What can hang from each mark:
todo: demu tika toruf
tika: todo toruf
toruf: tika
tolu: teboma tika todo
saven: gupe
gupe: tika todo

Each row was made from one small tree. Brackets hold a mark, then the marks that hang from it, in alphabetical order. Every link used is in the known rows. Write each row's tree.
Known rows:
(tika todo toruf): [ 16.9  12.0   1.7   3.4  20.1  20.3   2.0 -13.2   4.9   9.9  -4.8   7.6
  -3.0  -7.0   7.7 -19.7   6.7  -5.5]
(saven (gupe (tika toruf) todo)): [ 11.2  11.8   2.8  -2.3  30.1  14.6   5.4 -25.9 -42.8   6.4   4.3   8.8
  -7.8   3.8   1.0 -11.0  12.5   2.2]
(todo demu toruf): [ 11.7   1.5  -2.1   4.2  -2.6  16.2   9.8 -14.8 -26.9  -6.6 -11.3 -14.2
   4.0  -8.2  12.4 -15.9  14.9  -0.6]
(saven gupe): [ -0.4  10.6   0.9  -3.4   4.1   3.8   2.2  -4.0 -25.8   2.7  -1.1  -7.9
   4.4  -4.3  26.8  -2.3  15.6   4.5]
(tolu todo): [ 19.0  15.4   2.2  -5.1   7.8  12.4  10.9  -5.6 -12.3   2.1   7.5  -5.7
   4.4  -8.4  19.3  -1.2  13.0   2.5]
(todo demu (tika toruf)): [  6.7   5.8   1.5  11.1   3.4  19.2   3.8 -27.6 -22.8   0.4 -13.0   0.4
  -8.3  -3.0  11.5 -22.3   1.3  -5.3]
(tolu teboma (tika toruf) (todo demu)): [ 34.3   3.9  -6.4  13.8   3.1  18.0   7.0  -0.3  -2.2   0.9   8.7 -25.6
  -2.2 -14.9  13.9 -10.5  13.8  -0.9]
(gupe (tika toruf)): [ 19.9  10.9  -3.6   4.7  28.6  18.3   6.8 -25.5 -27.0   9.9   1.8  -0.7
  -4.8   7.8   2.8  -4.0   4.7  -1.6]
(toruf (tika (todo demu))): [  8.3  15.3 -10.2   4.4   6.8  25.2   9.8 -16.5   3.3   4.2  -7.4   5.7
  17.6 -12.0   8.0 -13.8   8.0  -6.0]
(gupe tika): [ 17.2  14.8  -7.2   1.9  26.7  13.7  10.8 -17.8 -22.4   4.0  -2.4  -2.6
   3.9  13.4   6.9   6.7   7.6   5.6]
(saven (gupe (tika (todo demu) toruf))): [  7.3  14.9  -5.8  11.6  11.0  25.4   9.6 -22.1  -0.8   2.1  -0.1  -6.0
   2.6 -14.3   4.5 -25.2  -0.1  -1.4]
(todo (tika toruf)): [  1.8   4.4   5.8   6.9  14.1  11.4  -0.9 -22.5 -27.6  13.0 -10.2   8.7
 -13.1  -1.4  14.6 -15.1   4.9  -2.8]
(todo tika toruf): [ -8.4  -2.9   4.4   8.3   2.8   4.9   3.0 -15.6 -37.8  10.4 -14.6   1.5
  -9.0  -7.6  18.7 -14.0  13.7   4.0]
(gupe (todo tika toruf)): [ -0.1   0.5   7.8   1.1  13.2   7.1   4.5 -21.4 -49.3   5.0 -17.0  15.5
 -14.4   0.4   7.3 -16.8  19.9   4.2]
(todo toruf): [  7.1   0.7   1.5   1.2   6.3   8.5   4.9 -10.0 -30.2   5.3  -7.2  -6.4
  -1.9  -7.4  17.1  -8.8  18.1   1.4]
(tika todo): [14.7 16.3 -1.6  0.2 17.6 15.9  5.2 -5.7  7.2  3.0 -9.6  5.0  4.1  0.2
 12.0 -8.2  9.6  0.7]
(saven (gupe todo)): [  7.8  14.3   4.7  -9.4  14.1   6.2   3.1  -8.6 -36.4  -2.4  -3.1   7.1
  -1.3   3.5  15.6  -5.0  21.1   4.6]
(tika toruf): [ 18.2   7.7   2.6   0.8  18.0  14.9   0.6 -16.3 -21.4   7.8  -2.0   0.9
  -5.1  -0.1  13.8  -9.0   9.8  -5.1]
(tolu teboma (todo toruf)): [ 16.4  -7.1   6.8   3.5   0.8  10.6   6.7   3.9 -20.8   9.3   8.3 -16.0
  -0.5 -15.8  18.1  -2.4  21.8   6.9]
(tika (todo demu toruf)): [ 11.1   6.1  -3.5   8.2   0.2  21.6  10.5 -10.7   1.1  -3.9 -13.0  -5.7
   3.3 -15.9   8.6 -25.4  10.7  -1.8]
(saven (gupe (tika todo))): [ 0.8 16.9 -5.5  4.9 18.6 13.2  9.2 -8.8 -3.3  7.1  0.9 -2.0  4.9 -4.8
 12.4 -6.4  6.6  7.9]
(tika (todo demu) toruf): [ 22.4  13.3  -2.1   6.9  11.3  28.0   6.8 -17.7   8.2  -2.2  -8.3   0.1
   2.7  -9.6   5.2 -25.9   2.4  -8.3]

Which tree is each row?
[  0.9  -0.9  -6.8   4.0  -3.0  17.7   9.1 -21.2 -37.3   6.6  -4.6  -7.0
  11.7 -16.8  12.0 -13.2  16.2  -5.5] => (todo demu (toruf tika))
[  9.6  -8.2  -2.1   7.2  -8.9  20.1  11.1  -7.5 -25.7  11.9  11.0 -14.3
  14.1 -27.2  13.7  -8.0  20.1  -0.5] => (tolu teboma (todo demu (toruf tika)))
[ -3.7  -1.6  -0.2  11.7  -7.6  12.9   8.5 -21.5 -33.4  -2.0 -18.3  -6.2
  -4.8 -10.6  14.9 -21.7  10.2   1.3] => (todo demu tika toruf)
[ -5.9   1.0  -0.5  -2.8  -3.4  14.5   7.7 -21.1 -55.2   2.3  -2.1   4.6
   6.8 -21.4  10.6 -19.8  25.4  -2.7] => (saven (gupe (todo demu (toruf tika))))
[  1.5   5.2   2.0  -1.3  19.1   7.9   9.2 -18.0 -51.9   3.8  -1.1   1.7
  -6.2  -2.5   4.4  -9.8  21.6   8.8] => (saven (gupe tika (todo toruf)))
[ 15.3   9.3   4.2   4.3  14.1  21.3   4.9 -32.4 -34.5  -4.6 -16.5  15.2
 -13.0   5.3   0.1 -24.8   7.1  -4.9] => (gupe (todo demu (tika toruf)))
[ 27.9   6.4  -6.7   7.2   7.5   5.6   5.8  11.4  -4.8   7.1   9.0 -21.7
   0.5  -4.8  20.9   7.1  21.3   8.5] => (tolu teboma tika todo)
[ 22.2   7.2  -9.6  12.2  18.9   8.9   0.7  12.5  14.7   8.7  -7.0 -11.8
  -2.4   3.5  15.6   0.2  17.5   7.2] => (tolu teboma (tika todo))
[ 29.7   4.8 -10.2  19.0  10.6  20.9   1.6   0.8  17.2   2.8  -6.5 -15.9
  -3.3  -4.9   7.4 -17.3  10.8  -2.2] => (tolu teboma (tika (todo demu) toruf))
[ -4.6   0.2   7.9   5.4  -3.1   7.8   9.0 -13.5 -31.4  10.6  -1.3  -0.7
  -7.8 -24.6  20.7 -15.9  13.7   4.6] => (tolu (todo tika toruf))
[  5.8   5.9  -3.1   3.0   9.6  15.8  14.3 -23.3 -47.5  -7.2  -4.7  -4.6
   0.1  -5.5   2.0 -16.9  17.8   6.0] => (saven (gupe tika (todo demu toruf)))
[ -1.9   6.6  -7.0  12.8   1.2  19.0  14.7 -15.8  -9.2  -0.6  -4.4 -12.4
   5.7 -21.7   7.5 -23.1   9.3   5.1] => (saven (gupe (tika (todo demu toruf))))
[  4.3  -9.1   3.3   4.0   1.5  12.7   6.2  -2.8 -30.6  22.7  14.4  -7.3
   7.4 -25.0  16.3   0.1  23.9   2.1] => (tolu teboma (todo (toruf tika)))
[  9.9   2.8  -4.4  -2.3   8.6  19.7  10.6 -26.3 -48.0   2.2  -6.8   9.7
   6.3  -9.8   0.5 -15.7  22.5  -5.5] => (gupe (todo demu (toruf tika)))
[ 19.2  -3.3 -12.0  20.0   2.6  14.6   5.6   6.8   7.2   0.4 -11.7 -22.2
  -0.8 -12.2  11.1 -16.4  19.3   4.7] => (tolu teboma (tika (todo demu toruf)))
[ -7.9  10.3   7.5  -2.7   9.3   3.2   1.3 -16.0 -43.7   2.8 -10.0  11.4
 -10.1   3.5  17.0 -10.4  16.7   7.2] => (saven (gupe (todo tika)))
[ 22.7  15.2  -8.1  12.0  23.7  31.8  12.5 -27.0   4.9   0.8  -3.9   0.1
   1.6  -2.2  -6.2 -21.6  -2.3  -4.2] => (gupe (tika (todo demu) toruf))
[ 13.8   2.8   1.7  10.9  -6.0  17.6   9.8  -6.6  -9.6  -1.8  -1.8 -13.0
   0.9  -5.5  16.7  -6.5   8.8   6.7] => (tolu teboma (todo demu tika))
[ 22.9  19.1 -17.0  10.7   9.0  16.7   9.4  -3.1  16.1  -7.5 -12.2 -11.4
   4.1  -5.3  11.6 -15.8  10.5   0.0] => (tolu (tika (todo demu)))
[  9.5  16.3  -1.6  -4.7  26.1   9.8   9.6 -17.8 -40.1  -1.0   0.7   6.1
  -0.8  10.9   5.0  -0.1  16.1   8.8] => (saven (gupe tika todo))
[ 20.9  19.9 -11.9   8.5  20.5  27.4  16.6 -19.1   7.9  -5.6  -8.3  -2.5
   8.7   4.6  -0.9 -10.0   0.6   2.3] => (gupe (tika (todo demu)))
[ 15.0   5.5  -5.2   5.2  -0.3   3.6  10.3  -0.3 -20.4   5.8   6.4 -18.1
  -5.0 -26.2  21.6 -10.5  22.9   3.8] => (tolu tika (todo toruf))
[-11.8  -0.8   3.6  -6.5   6.2   6.0   2.7 -16.3 -59.1  14.9   1.1  11.2
   3.1 -18.7  13.9 -12.5  28.6  -0.1] => (saven (gupe (todo (toruf tika))))
[ -0.8   7.8   6.6   4.0   3.9  15.0   2.7 -26.9 -41.4  -3.2 -10.2   9.4
 -12.3  -6.3   9.6 -28.4   9.7  -2.3] => (saven (gupe (todo demu (tika toruf))))
[-11.9   0.3   5.6   5.1  -7.5   8.6   6.5 -20.5 -49.7  -5.6 -15.8   2.4
  -8.7 -12.7  12.9 -28.5  18.2   4.0] => (saven (gupe (todo demu tika toruf)))
[  4.1   3.9   3.0  -2.0  -3.4  11.9   8.3 -13.9 -43.3 -11.0  -8.4  -5.2
  -1.0 -12.6  10.9 -22.3  23.2   2.4] => (saven (gupe (todo demu toruf)))
